Each row comes from the steps of one walk. Every step used is in the known rows, and no mark comes twice. Write the walk behind each row, first mark first.
Known rows
C/N: [ 11 -10 -17 -14   2  -3 -11  -2 -12   9  -2   2   7  28  29  12  14  16
 -10  17  28   3   2 -12  15  -1   2   2   2 -30   5 -25 -11  16 -10 -10
 -11  -4 -14  17  14 -30]
N/C/R/M/Z: [-32   3  -2 -30  10  -5 -16 -12   2  10  -1  -4  11  12   2  -7   2 -28
  -1 -20  15  -5 -21  14  -5   5   1 -12  41 -13 -16  16  10   0  -5   5
   5  13 -15 -14 -36   6]
M/V: [ 26  12 -21   3  -3  18 -26 -31 -11  -1  12   4  10  -7  12  15   9  10
 -13  14   0  -5  11  -4  11  22   5   4   5 -18 -15  -9  -1  16   0   4
   7  14 -17  35  32  -6]
A/H/R/P/Z/M/Y: [ -7  -3  27  39 -37 -20  35  -3  16 -14   2  14 -16 -48  -1 -11  -8  -2
  13  13 -15  12  -1  -4  -8  16   7  -6 -29  16   6  34  19 -32   4   0
  12   8  56  -7  -4   4]
A/H/R: [-13 -35  -5   1 -18 -23  11 -28  13  -9  -2   8  -2   5  11  16   5   7
   1  30   1 -19  19  -9   8  24  -6   8 -11 -10   0   9   5 -12  25  -4
  -9  38  33  17   7   0]
Y/P/Z/M/R/B: [ 22  12   3  20  25   8  27  14 -12  39   6   9  -8   2  -9  16  -9  -1
   8 -19 -47  -3  -8  20  -6 -15  -1 -12 -11   9  -1  -6 -11  24 -10  28
   5  -5  -3 -29   0   7]
M/Z: [ -7   2  -6   3 -21   6 -12 -26 -11  12  -7  10  -7   0  13   7   8 -16
 -11   8   1 -17  11  -5  -1  25   2  -7  23 -16 -30  -2   8   2   2  14
  -7  13 -15   9  11 -12]
C/R: [ -6 -21 -18 -27  -1 -19 -17 -27  -3  11   1  -4  13  30   5  18   3   6
 -15  16  22 -14  -1   9  -5   7   2   4  16 -27   7 -16  -9   8   6   4
 -15  14   6  18  -2 -13]
Z/M: [  3  16 -13  -1  -6 -12 -14  -1 -19   1 -25   2  13  11  15  13   2   3
  -9  18  -7 -23  13 -14  10  10   0   5   1  -4 -10 -13 -16  20  17   3
  -5   8   0  15  15   1]
A/H/R/M/Y/P/Z: [-14 -30  26  21 -11  -2  41 -12  33 -16 -16   8 -23 -44 -24 -19  15 -32
  16  -2 -16  14 -21  -5  10  23   6   8 -19  13  -9  41   8  -9   3  -6
  26  10  42 -22  10  23]
R/P/Z/M/N/C: [ 24  33   7   7   3   5   4  27 -12 -24  31   2  -8  -4  21  -6  -8   7
  -6 -24   0  20   0  -4 -21 -34   8 -13  -4  24  -8  -4   8 -17 -38  -5
  14  -5   2 -11  -6 -30]
Z/P: [ -1   6   7 -14   0  -6 -14  -6 -14   9 -14   5   9  11  -2  11  -2  11
  -1  16 -17 -11  14  -9   1  -1  -2  17 -23  -9  11 -19  -5   6   5  -6
 -22  12   2  -1  19  -7]
Z/M/Y: [  1  14 -10  11 -29  -3 -12 -10 -19 -12 -15 -18  10 -10  -5   2   5  -9
  -6  28  10   7   4 -23   1  25   2   4   7  -9 -18   1  -7  16   8   0
  12   0  14  22  20  -1]
A/H: [-10  -2 -15 -13 -23  -6  10 -20   4 -13  -4  17   1  -2  14  18   9   4
  -7  23  12 -11  16 -12  17  24 -10  20 -16 -15   2  30   1   4   8 -11
   7  25  20   7  12 -25]
R/P/Z: [ 16  11  24  13  -5  -3   1 -16  -4   1  12  20 -21 -12  32   7  -6   0
 -13  -8  -9  -7   5  -1  -5  -4   2  -4 -28   9   7  13   3  -6 -21  -1
   0  -3   2   0  15  -8]
U/R/M/N/C/V: [ 21  -2 -26 -20  38   6 -13  23   5 -25  35 -23  21  32 -21 -16   9  -3
  -7 -18  61  20 -25   1   3  -6   1  11  34 -14 -19 -20  14  -4  -1 -12
  25  13 -24   2 -21 -13]
Z/P/R: [-10 -15   1 -19 -16   2 -11   2  -5   6   1 -10  10  20  -2  -1 -11  10
   7   3 -20 -11  16   2 -14  -9   3   4 -13  13  32 -16   1 -22  -4  -4
 -27  -8   2   1 -10  -9]
H/R/P/Z: [  9 -17  33  29   3 -17   1 -17   4  10  14   9 -20  -7  26   9 -11   9
  -1  -3 -13 -10  17   1 -13   3   5 -14 -20  13  12 -11   7 -23  -5   5
 -16   9  11   3   8   7]
P/R/M: [-18  -6  -8 -13  -4   5  -6  -4   9  -7  -9 -15  13   5  10   5  -4 -12
   5  -1  12 -14   6  -7  17  -6 -10   2  12   2  11  34  -9  -1   4  -9
  -5 -20 -18   3 -13   4]
U/R: [ -4 -28 -12  -1  -3  -2 -16 -25  -9  -4  10 -11   3  28   1  12   5  11
  -3  25  13 -17  12  -3  -8  11 -11   9  19  -4 -15 -43   4  -2  11  -4
   5  20  -1  15  -8   4]
P/Z/M: [  8   9  -4   3 -11 -12 -10  -8 -21  -3  -8  10   9  -1  28  10  -4 -11
  -7   3 -28 -32   6 -20   0   1  18  -4  -5  15 -15  -2  -8  10  -7  13
   4   2   0  -5   9  -1]
Y/P/R: [ -8 -26 -13 -18   2   4  -2  -7   2  10  -5   2  -5  14   0  -2   6  12
  -7  -6  -6  -5   8  24 -14   4  -5   0   1  18  12 -14  -1   3  -3 -10
  11  -5  -7   9   5  -2]
Z/M/N: [ 18  12 -31   5  -4   3  -7  14 -12 -17  -1  -9  12  13  -2  10   7  10
  -7  17  19   0   4 -26  16  -8   6   7   9 -15 -13 -30 -11  14   8   3
  -8  -1 -10  24  15 -24]
U/R/M/Y/P: [-15 -16  14   7  15  18   9  -2   8  -6 -23 -13 -16 -15 -46  -9  18  -9
   8  14  18  20 -18  12   8  18 -18  18   1   3 -18 -22  -3  22  14 -19
  31  -4   7  -4   0  32]
Y/P/Z/M: [ 12   9   1   6  10  -5   6   1 -14  13 -26  24  -3  -6  11  -5   6  -6
  -8 -11 -44 -22  -7   4  -7  -1   9  -2 -15  24 -14 -22 -12  23  -8   9
  18   1   7 -18  24  11]
H/A: [ 19 -20  10  -2 -11  -9 -14 -20 -25  -4  -9  -2  -4  10   4  29   4  -4
 -21  26  14 -23   3 -37 -15  32  -2  -1   6 -11  -1 -20 -13   7  14  -4
   3  38   5  22  17  -5]
A/H/R/P/Z/M/V: [ 12  19  19  34 -11  -4  19  -2  14   7   7  43  -3 -54  14 -11  -6  18
  16   1 -41   1   4  11   2   7   9 -10 -35  15   5  10  23 -20  12  14
   4  12  27   1   6   7]
C/R/B: [  6   7 -15 -22   5 -26   1 -17  -3  28  18  -3  -1  38   1  26  -8  17
 -10   5  31  -8  -1  23  17  -4  -5   2   6 -43  11   9 -11  29  -1   8
 -21  17 -12   1  -5 -22]
H/R/P: [  2 -18  22  22   4 -21  -1 -16   4   8  -4   3  -9   6  16  11  -6  26
  -3  16  14  -2  22   8  -5  18 -13  -3 -18  -2  17 -21  -1 -15  15  -4
 -19  21  11  22  11  10]
H/R/X: [  9 -18   7  12  -3 -28 -11 -30  -6  -7  -3  13 -12  -6  22   1   4  12
 -14  35  11 -10  17 -16   7  23  12 -17   9 -21  -3 -12 -10   5  27   7
 -22  18  -1  17  23  26]
H/R/M: [-10 -23  12  14  11 -16 -10 -16  12  -3 -20 -12   9   5   8  16   1 -11
   5  13   8 -20   9 -18  23  15  -5   6   2  -8  -5   0 -18   6  30  -5
 -20  14  -4   8   1  27]
N/C: [-10  -3 -10 -24  -6  -3 -22 -29 -20 -16  10 -15   2  26  27  15  -3   1
 -17   2   9  -6  17  -6 -20  11   0   3  22  10 -17  -1  -3  -4 -19 -13
  22  30  -2  11   8 -20]

Which walk is each row?
[  2  20   4  -8   6  25 -14  11   7   8  -3   1  24 -19 -15 -11  -3   9
  20  -8 -29   2  -3   1  12 -18   2  10 -11   1  25  13   3  -5   0  -2
 -15 -29 -27  -3  -3  17] | Z/P/R/M/V
[ -4   1  26  28  -9 -28  27   3  16   5 -10  36 -10 -24  22  -3 -10   5
  11   5 -33 -16   8   2   2   2   4  -5 -44  23  18  17  13 -26  13   7
  -1  12  43 -15 -10  12] | A/H/R/P/Z/M
[ -7 -10   1   7 -11 -28  32 -17  14  -2  13   7 -15  11   2  27  -8  15
   8  20  15  -6  17   5  24  18 -17   4 -19 -21   7  30   3   3  17  -3
  -7  34  18 -10   2 -16] | A/H/R/B
[ -7  -8 -15 -24  22  24   5  27  12 -21  11 -21  -8  17 -15 -17   6   1
   4 -31  21  31  -8  11  -8 -25 -10   0  20  22   3   2   0  -5 -22 -26
  28 -18 -15  -8 -14  -7] | Y/P/R/M/N/C
[  2   5 -15  -9  -8  -6   8 -12  -4   4  22 -11  -8  27  17  27 -17   6
   3  -2  12  -7  20  11  11  -5 -10  -8   4 -10  15  24  -3   8 -15  -4
  -5  -7 -23  -1  -8 -23] | P/R/B
[  4  10   7  22   9  13   0  14  -6  22 -13   3   9   1  -4   9  -8  17
   0  12 -13   4   9  11 -12  -6 -11   0 -12  -5  16  -2   2  -6  17  16
 -14  -7  13  15 -10   9] | Z/M/R/P
[  3  12  -6  10   1   0   2   1 -15  -4 -31  -8  -9 -15 -29  -8  14  -2
  -2  14   0  17 -10   3  -2  23  -1   3  -3   4 -17 -17  -9  30  10  -3
  22   3  19  12  35   8] | Z/M/Y/P
[ 29   5 -11  14  14   9  11  26  -8  -5   2  13  -8  -5  -6  -4  13   0
  -4 -13 -20   2 -13  -8   1 -13  13   0  -4  14 -17 -35 -12  16 -12   5
   8  -8  -3  -7  20 -13] | Y/P/Z/M/N
[-17  -6  -8 -41  16 -11 -22 -11   1   5  -3  -8  19  26   7   6  -3 -10
  -8 -12  23  -4 -14   9  -2  -5  -2   2  28 -10  -2  17 -10  10  -2 -11
   5  16  -3  -4 -25   1] | N/C/R/M
[ 14  15 -26 -12  -2  -1 -14  15 -19 -34  17 -20  16  25   3   3   0   9
  -5   0  20  14   8 -18  -9 -14   1  -3  23   6 -22 -22  -3  -2 -11  -9
  12  10  -3  16  -3 -32] | Z/M/N/C
[ -6   7  11   8   5  12  10  -2   9  -7 -31  -3 -16 -24 -31  -6  18 -17
  -1   5  22  26 -14  -5  19  21  -9  17  -9 -10 -14  20 -12  30   2 -14
  21  -5   3  -1  31  20] | R/M/Y/P
[  7 -17  -7  16  -8   9  -5  -9 -11  14   7  -4  17   0  10  17  -7 -14
  -1   2 -41 -20   1 -12 -24  -6  17 -13  13   6  -8  -7  -3 -10  -5  31
  -5  -3   7   4 -10   2] | P/Z/M/R
[  2  -8  -7 -19  -2  -2   3  -4  -3   2 -10  26 -25  -9   9 -15   6  20
 -16   4  -4   8   5  19  -7   6   8 -15   2   0  11  -4  -7  16   3  -3
   1 -16  -9   3  22  21] | Y/P/R/X
[-10  25  10  -4 -15   3  10   8  -4  28  13   1 -10   9 -10   0 -20   4
  21 -18 -21  -5   6  21   0 -11  -8  -8  -4  -8  21  10  14 -11 -11  15
 -33 -17 -28 -35 -21 -19] | M/Z/P/R/B
[-13 -10 -15   0 -10   2   2   6  -6   0 -16 -17   0 -13 -28 -18   2   3
   2   4 -10  21  -5  19 -18  12   2  -2  11  22   0  -7  -1   5  -1  -4
  26 -17  16  10   6  12] | Z/M/Y/P/R
[  5   7 -15  -5  -2  27 -20 -10   9   3   4  -7  16 -15   6  -4  -1   4
   5  -4  -2  -1   2  -1  22  -2   4   2  12  -4  -2  25   0   2   1  -3
   6 -20 -32  18  -1   9] | P/R/M/V
[-25  -6   6 -10   7  17  10   7  17  16 -26  10 -10 -17  -2 -19  10 -25
   9 -22 -14  -4  -9  23   3   5  -9  -3  11  12  -7  18   5   4   2   3
   8 -23 -21 -19 -13  25] | Y/P/R/M/Z
[-30  -2  33  17   9  -5  -4   1  14  18 -31   6   9 -12 -20  -9  -2 -16
  28   1 -24 -18  -3 -12   9  10  -4   4 -10  -8  -3 -11   9 -15  27  13
 -39   7 -11 -20  -8  34] | H/R/M/Z/P
[ 10   4   2  17 -27  -1  -6 -18 -20 -15   2 -12   4 -22   3   4  -1 -25
  -7   9 -14  -5  -4 -30  -8  17  20  -4   4   9 -25   8  -5   1 -20   9
  16 -10  13   4  13  -6] | P/Z/M/Y
[ -2  12   9 -18 -10  -7 -11   1  -5   0  -4  19  -9  -7   9 -20 -12  21
  -4   9 -16  -3  11  -3  -3  -9  13  -7 -12  -4  32   0   0  -8   4   1
 -32 -19 -10  -8   6   8] | Z/P/R/X
[  3 -10 -17 -10  15  23  14  34  19 -10  -2 -11 -10   2 -25  -8  10   0
   5 -15  19  19  -9   6  17 -23 -10   9  -1   4   9  -6  -8   9  -5 -13
  -1 -30 -22  -1  -3  -1] | Y/P/R/M/N
[  4  19  -9 -18  20 -11  -8  33  -6  -5  20  -5   8  28  -9  -7  -7  29
  -2 -11  35  29 -13  22 -18 -32  -2  -6   9  -9  19 -24   7  -9  -8  -3
  -3   8  12   9 -25 -25] | Z/M/N/C/R/P
[-29  10  26   4   8  10   0  11   8  15 -23  12   0  -6 -27 -13   3 -15
  24   4 -15 -15 -13   0   9  -4 -11  18  -3  -4  -8 -31  15 -10  26   8
 -20  -6 -17 -30 -31  33] | U/R/M/Z/P
[  0 -10 -16   9   0   7 -13  -2 -13  16  -8 -13  28  17  -5  17  -1   0
   1  22 -22 -13  12 -10 -12   3   1   2  17  -8  -2 -20  -7   1  22  22
 -11   2  10  20  -7   3] | Z/M/R
[ 13 -12  21  22   2  21   5 -13  -2  16  26   7  -5  -4  15  13 -11   1
 -12  -7 -18   2  10   6 -26  -7  -1 -11 -10   4  15  10   6 -25 -23  18
  -8  -5  10   7  -5  -6] | M/R/P/Z
[ -1 -27  30  31   3  -3  16 -17  14   4 -11  -9 -21 -28 -21 -13   9 -34
   9  -7 -14  10 -15  -7  -1  21   4  -6   2  15 -18   3  -4  -1  -5  -2
  15  -1  12 -11  20  39] | H/R/M/Y/P/Z
[ 13   1  10  34 -13 -13  35  24  23 -18  16  21 -18 -25   4  -7  -6  12
  14   0  -9   6   1 -11   6 -17   6  -2 -31   9  13   4  15 -31   6   8
 -10   0  37  -7  -9 -11] | A/H/R/P/Z/M/N
[ -3 -19  26  21 -17 -20  25 -17  21  -3   8  30 -21 -19  28   2  -7   8
   3   4 -15  -6  11   1  -4   8   1  -5 -41  11  18  21  19 -36   1  -3
  -3  18  36 -10  -2  -6] | A/H/R/P/Z
[-26  11  15 -19  13  -3  -6   5   9  33 -27  19  12  -6 -23 -10   1 -19
  14  -7  -8 -14 -26   8  10  -4  -2  12   1 -26  10   3   7  -2  18  19
 -44  -4 -12 -28 -27  18] | C/R/M/Z/P
[ -3   9  -3 -12  -3  21  -3  41  18 -13   5 -18  10   7 -25  -4  -4   1
  15  -8   5  12  -4 -17  14 -36  -2  17 -12  -2  29   8   1 -18  -1 -11
 -33 -30 -16  -9 -18  -9] | Z/P/R/M/N
[ 25  14 -25 -21  34   7 -18  15   4 -22  27 -15  22  23  -4 -10   9 -11
 -17 -25  63  20 -23 -15  14  -1   3   3  21 -24 -15  21   6   8  -4 -14
  16  13 -28   7  12 -32] | R/M/N/C/V
[-29  -3  -1  -5 -19  12  -6  -4  13   3  -9  -5   4  -7  11  -7  -4 -29
   5 -14   1 -15   0  -1  10   6  -3  -7  26  -2 -12  35   8  -9   2   8
 -10 -27 -25 -10 -28   8] | P/R/M/Z
[ 15  -4 -34 -33  21   6 -18  25  11 -26  40 -27  33  25  -1 -21   2 -10
  -5 -37  47  18 -20   1   3 -18   9  -6  38  -5   1  31  12 -14 -15 -13
  20  -8 -28   7 -14 -31] | P/R/M/N/C/V
[ -1  13  24  17   7 -10   6  12  -8   4   1  18 -10  -7  11  -4 -11  11
  -1   0 -16 -17  -2  15 -13 -13  -1  -1 -15  28   4 -36   8 -10   3  10
   4  -2  13 -15 -25  15] | U/R/P/Z/M
[  8   7  -8  -8  21  30  -3   3  11  15 -12  10   6 -23  -7 -17  11   9
   6 -15 -15   8  -7  21  14   3  -7   3  -1   7   0   6  -2  19  -1  -4
  20 -26 -28   4  13  21] | Y/P/R/M/V
[  3   6  -1   1 -16  -1   7  10  -7 -10 -21  10 -19 -33 -17 -37   7   7
  -7  13  -4  24  -8  12 -12  12  15 -15   6   7   5   1  -2  17   8   2
  15 -28   4   3  19  27] | Z/M/Y/P/R/X
[  4   3  19  12  -3  12  15  -9   6  -7 -18  -1 -24 -36 -17  -9  14 -38
  -1 -12  -7  13 -21  -9   7  10   4   4 -11   6 -21  28  -8  15 -22  -9
  31 -10   2 -16  28  16] | R/M/Y/P/Z
[ 38  40  -7  -2  26  -7  -6  33  -9  -7  42  11   9   6  12 -27  -6  10
 -18 -42  24  20 -16   9 -15 -18  18 -16  -2  11  -3   3  21 -14 -29   2
  22   4  -8  -2   6 -38] | R/P/Z/M/N/C/V
[ -8  -8 -10 -14  14  17  -5  16   2 -35  26 -31   4  31 -14   5   7  -9
   3  -3  43  20  -5 -13   0 -18 -15  10  29   5 -25 -30   3  -5  -5 -21
  20   6 -13  -1 -32 -10] | U/R/M/N/C
[-20   3  11 -17   2   4  -7  17   9   6 -21  -9  15   6 -14  -2 -11  -3
  18  -6 -17 -13   0  -6  11 -19  -3  16 -17   9  29  22  -8  -7   5 -13
 -26 -23 -10 -15 -13  15] | Z/P/R/M
[ -4  15  10 -18  13 -23  -4   4 -12  11  12  11   5  11  26 -11 -18  10
 -11 -23 -13  -1 -15  29 -34 -23  13 -13   2  21  14  -6   6 -13 -27   3
  12   6  19 -17 -28  -9] | N/C/R/P/Z/M
[  6  14  -8  19   3   1   9   6 -12  21   3 -13  10  23 -10  28 -13   8
  10  10 -14  -4   9   4   7  -4 -13  -8   7 -20   0   4 -14  21   7  27
 -16   1  -7   0  -8  -4] | Z/M/R/B
[  1  20  -7   8  -5   1  27  19  -6   6  -3 -15 -17  -3 -31  -7  -6  12
  11  -3   1  28  -3  30   1   2  -9 -10   1  11   6  13  -4  22  -7  -3
  18 -15  -3 -12   4  -6] | Z/M/Y/P/R/B
[-10 -11 -17 -24  -4  19 -10  21  10 -36  32 -38  10  24   4  -2  -6  -7
   2 -17  32  20   4 -13  -2 -24  -6  -1  34   9  -6  19   2 -18 -25 -21
  11 -20 -19   3 -28 -26] | P/R/M/N/C
